Each row comes from the steps of one walk. Every step used is in the known rows, and no mark comes twice. Write the walk behind each row, first mark first.
In the rows, zero is written as 128.
Known rows
X/R/M/Y/J/G: [183 110 116 135 116 123 105  92 104 189  94 100 120  81 148 122 102 187
 133 185 142 183 182 117 162 202 180]
X/R/M: [168 103 141 136 121 120  98  88 100 166 119 125 136  78 172 129  89 171
 151 165 128 177 154 107 138 182 162]
R/A/G: [116 163 172 110  96 123 106 126 165 117 125  99 151  75  84 144 128 132
 122 103  99 151 164 117 143 201  97]
M/Y: [143 141 100 136 149 107 107 110 145 167 123 114 106  99 109 142 141 142
 104 159 149 160 187 112 140 147 154]
R/J/G: [143 139  95 110  83 164 161 128 143 123  76  80 123 135 132 119 137 174
 102 162 123 119 118 151 178 156 102]
N/T/J/R/M/Y: [152 117  76 134 121 156 132 143 102 101 150 102 138 125 117 150  97 165
 168 173 123 196 163 113 123 180 110]
N/T: [123 145 119 150 144 159 121 164 103 103 169 145 155 133  99 142 111 144
 173 119  95 147 144  93 131 150 116]
T/J: [147 108  71 121 104 135 134 120 133 119  94  98 111 160 136 167 113 122
  96 159 128 144 104 154 138 121 116]
A/G/X/R: [146 136 150 146 119 126 116 154 107 201  88  81 172  74 125 130 126 133
 140 130 115  96 142 105 119 194  88]
H/T/J/R/X: [115 105  57 143  96 123 110 132 135 115  92  85 155 148 118 142 143 149
 159 189 129 163 140 110 114 188 138]
X/R: [155 122 162 143 136 105  85 112 110 175 103 126 149 101 159 124 104 161
 123 151 111 152 160 106 151 149 153]
Y/J/G/A: [136 138 110  98  93 145 150 172 138 126  74  90 112 161  69 115 142 142
  90 115 117 110 131 162 189 167 134]
R/U: [134 109 158 120 135 130 144  92 120  91 156 157 102 146 127  98 138 160
 126  95 145 173 103 112 136 179 160]
T/J/G: [166  96  83 134  87 157 135 132 119 135  73  74 117 172 130 132 124 141
  97 166 147 131 112 165 157 150 114]
M/Y/J/T: [135 157  65 119 143 122 138 142 149 146 108  95 100 116  68 142 148 155
  90 160 148 172 187 124 176 159 143]
Y/J/G/X/R/M: [151 128  76 115  96 145 164 147  99 164  55  68 117 142 101 109 121 167
 136 140 141 115 116 149 172 186 142]
X/R/J: [152 138 131 121 117 116 106 104 131 160  81 109 140  97 164 143 104 179
 103 170  95 153 149 117 172 149 136]
Y/M: [145 102 109 121 104 149 129 150 130 119 133 126 109 127 105 154 112 157
 177 111 146 148 124 114 110 147 144]
G/X/R/M/Y/J: [139 133  77 142 137  99 108 113  89 210  79  83 135  70 142 157  96 176
 163 146 150 142 141  85 138 194 132]
J/T: [116 139 127 148 137 146 119 165 124 104 146 115 151 111  98 121 137 157
 128 134 152 161 155 101 157 161  74]
G/X/R: [125 137 118 157 146  95  89 131  89 208  81  97 159  85 150 146 101 165
 158 127 137 116 130  76 131 167 111]
M/Y/J: [142 151  67 110 137 113 143 123 152 158  98 102  88 124  82 148 144 139
  90 158 136 155 174 135 161 142 169]
H/T/J/G/X/R: [127 115  64 169  89 134  81 152 126 151  70  68 160 151 116 144 143 174
 149 192 120 131 141 102 148 195 142]
H/T/J: [112 120  53 148  92 131  99 144 150 108 104  96 141 161 108 160 148 144
 138 184 106 142 132 116 131 159 148]
H/T/J/Y: [125 128  49 160  96 125  95 133 149  97 117 106 130 144 101 139 140 160
 133 202  97 154 146 100 123 168 152]
Y/J/G: [145 133  92 104  94 155 179 159 124 131  72  85 108 174  83 100 142 143
 108 133 130 108 119 172 178 150 146]
J/Y/M: [167 122 100 149 118 129 125 122 126 101 152 143  91  95  97  98  97 179
 150 150 123 163 153  86 101 158 153]
A/G/X/R/M: [151 127 139 144 111 132 121 142 100 197  95  80 168  62 132 133 119 137
 154 137 123 108 140 104 112 209  92]

Write each row's walk
[166 130 140 132 107 130 106 114 121 171  67  92 144 107 161 118 108 193
 105 176 108 146 153 124 187 168 136]  X/R/J/G
[163 100  79 150  97 141 116 135 101 174  52  57 132 153 140 141 110 157
 111 166 152 126 114 140 160 170 103]  T/J/G/X/R
[135 131  79 145 127 165 124 158 107  99 145 123 143 157 104 169 102 140
 150 140  96 157 126 112 138 146 107]  N/T/J
[128 127 135 153 150  97  98 112  84 190  95 109 147  94 148 134 106 182
 159 110 145 138 116  68 136 191 125]  G/X/R/U
[106 169 157 118 103 113 101 133 152 141 112  80 157  63  84 153 123 136
 140  93 110 138 154 100 136 214  79]  R/A/G/X
[158 118  47 117 108 141 154 101 111 156 111  83  92  88 114 140 120 167
 151 169 174 166 150 129 138 207 155]  R/M/Y/J/G/X
[173 135 118 133 112 116 104 101 129 146  92 117 122  80 150 130  89 204
 116 181  91 171 159  95 160 162 149]  X/R/J/Y/M
[143 161  74 115 103 132 155 102 153  92 111 114  99  99 128 121 115 175
  93 179  92 146 130 118 148 139 114]  R/J/Y
[134 140  76 113 100 145 175 165 110 153  56  69 116 161  84 110 137 150
 124 123 140  95 109 156 171 162 129]  Y/J/G/X
[136 144 178 132 126  91  63  99 133 159 104 119 153  75 134 140  95 172
 123 132 101 180 180  93 166 181 144]  X/R/A
[154 116 138 167 118 135 102 148  80 206  67  71 159 116 135  92 122 181
 150 137 162 103 141 108 158 198 111]  J/G/X/R
[110 123  81 133  81 116  96 138 156  96 104  75 153 137 111 144 142 168
 154 186 115 173 160 117 125 188 132]  H/T/J/R/A
[136 148  95 112  98 132 148 154 116 164  48  66 124 141  82 117 125 168
 123 123 128 118 129 140 188 185 133]  Y/J/G/X/R/A
[155 128  65 155 122 163 122 156 107  83 157 133 125 139  89 154  87 164
 161 154  92 174 138  90 125 159 119]  N/T/J/Y/M
[149  84  74 114 109 124 150 108 112 129  78  82 132 141 148 140 105 127
 125 168 159 170 117 148 116 161 105]  T/J/R/X
[116 159  84 110 107 156 152 142 152  91 110  92 132 110 118 150 135 175
 102 158 122 155 127 123 180 151  68]  R/J/T
[138 114  80 139 129 156 135 150  92 105 134 114 158 144 114 151  96 144
 169 149 116 177 133 107 122 174 100]  N/T/J/R/X
[125 136 183 102 100  99 127 134 130 127 111  63 166  62 122  96 121 167
 165 131 144 168 185 125 108 213  71]  J/R/A/G/X
[149 122  86 154 115 180 125 168  97 107 132 107 148 165  98 143 108 152
 150 147 107 148 131 118 151 166 107]  N/T/J/G
[113 150 132 148 139  84  74 121 103 197  83  88 162  69 134 158  94 175
 159 111 130 136 145  68 144 189 105]  G/X/R/A
[156 120  54 104 111 137 156  90 129 135 130 107  83  90 116 149 119 151
 139 170 157 181 154 135 133 183 168]  R/M/Y/J
[133  93 132 118 135 109 152 107  98 142 102 109 155 101 148  91 116 136
 168 140 173 168 145 123  96 186 112]  J/R/X
[152 147  65 111  91 142 157 114 155  87 113 113  90  98 115 134 106 189
 116 169 101 157 128 112 141 147 122]  R/J/Y/M
[135 122 105 151 135 105  98 114  81 200  92  95 150  68 161 151  91 173
 177 136 149 135 126  77 122 189 115]  G/X/R/M
[167 143 126 135 119 109 104  95 129 151  90 118 129  81 159 119  93 194
  99 187  85 165 161 101 165 158 143]  X/R/J/Y
[158 147  76 131 134 114 125 131 127 203  66  73 106 115  88 128 139 167
 100 166 150 145 182 123 178 178 165]  M/Y/J/G/X/R
[154  95  95 107  96 124 145 123 125 111  90  74 123 144 154 131 112 144
 117 178 149 165 132 164 120 136 101]  T/J/R
[143 144 134 136 109 130 125 150 117 192  76  72 169  72 129 139 128 142
 130 138 107  97 135 107 130 193  80]  A/G/X/R/J
[154 111  87 143  90 133 106 128 111 165  54  52 134 138 128 149 106 164
 114 155 147 139 122 131 168 185 101]  T/J/G/X/R/A
[152  91 141 101 102 123 155 107 104 108 138  93 133  83 168  83 110 173
 185 170 173 186 162 146  88 187 111]  J/R/M
[132 147  79 120  89 155 155 134 129 145  62  63 130 123 133 131 133 179
 117 152 134 105 109 134 171 168  84]  R/J/G/X
[133 133 194  95  95 106 129 131 142 110 120  74 161  69 123  89 123 162
 153 138 137 177 193 139 112 205  84]  J/R/A/G
[130 121  83  84 114 121 195 133 115 125  72  94 121 144 103 107 124 130
 137 135 142 149 122 158 135 162 137]  Y/J/R/X
[141 143  86 148 127 103 104 125 102 187  73  88 139  71 141 153  89 198
 158 145 126 132 130  68 134 178 109]  G/X/R/J/Y/M
[173 104  51 136  97 136 129 117 133  99 111 109  84 137 113 146  94 157
 112 176 124 166 120 124 119 140 134]  T/J/Y/M
[164  82  80 104  85 133 154 107 116 105 102  72 114 128 163 136 102 152
 136 188 160 184 127 166 111 160 105]  T/J/R/M
[144 128 146 162 113 128  91 140  91 198  68  67 160 104 124 100 118 187
 150 129 157 116 151 100 166 215 108]  J/G/X/R/A
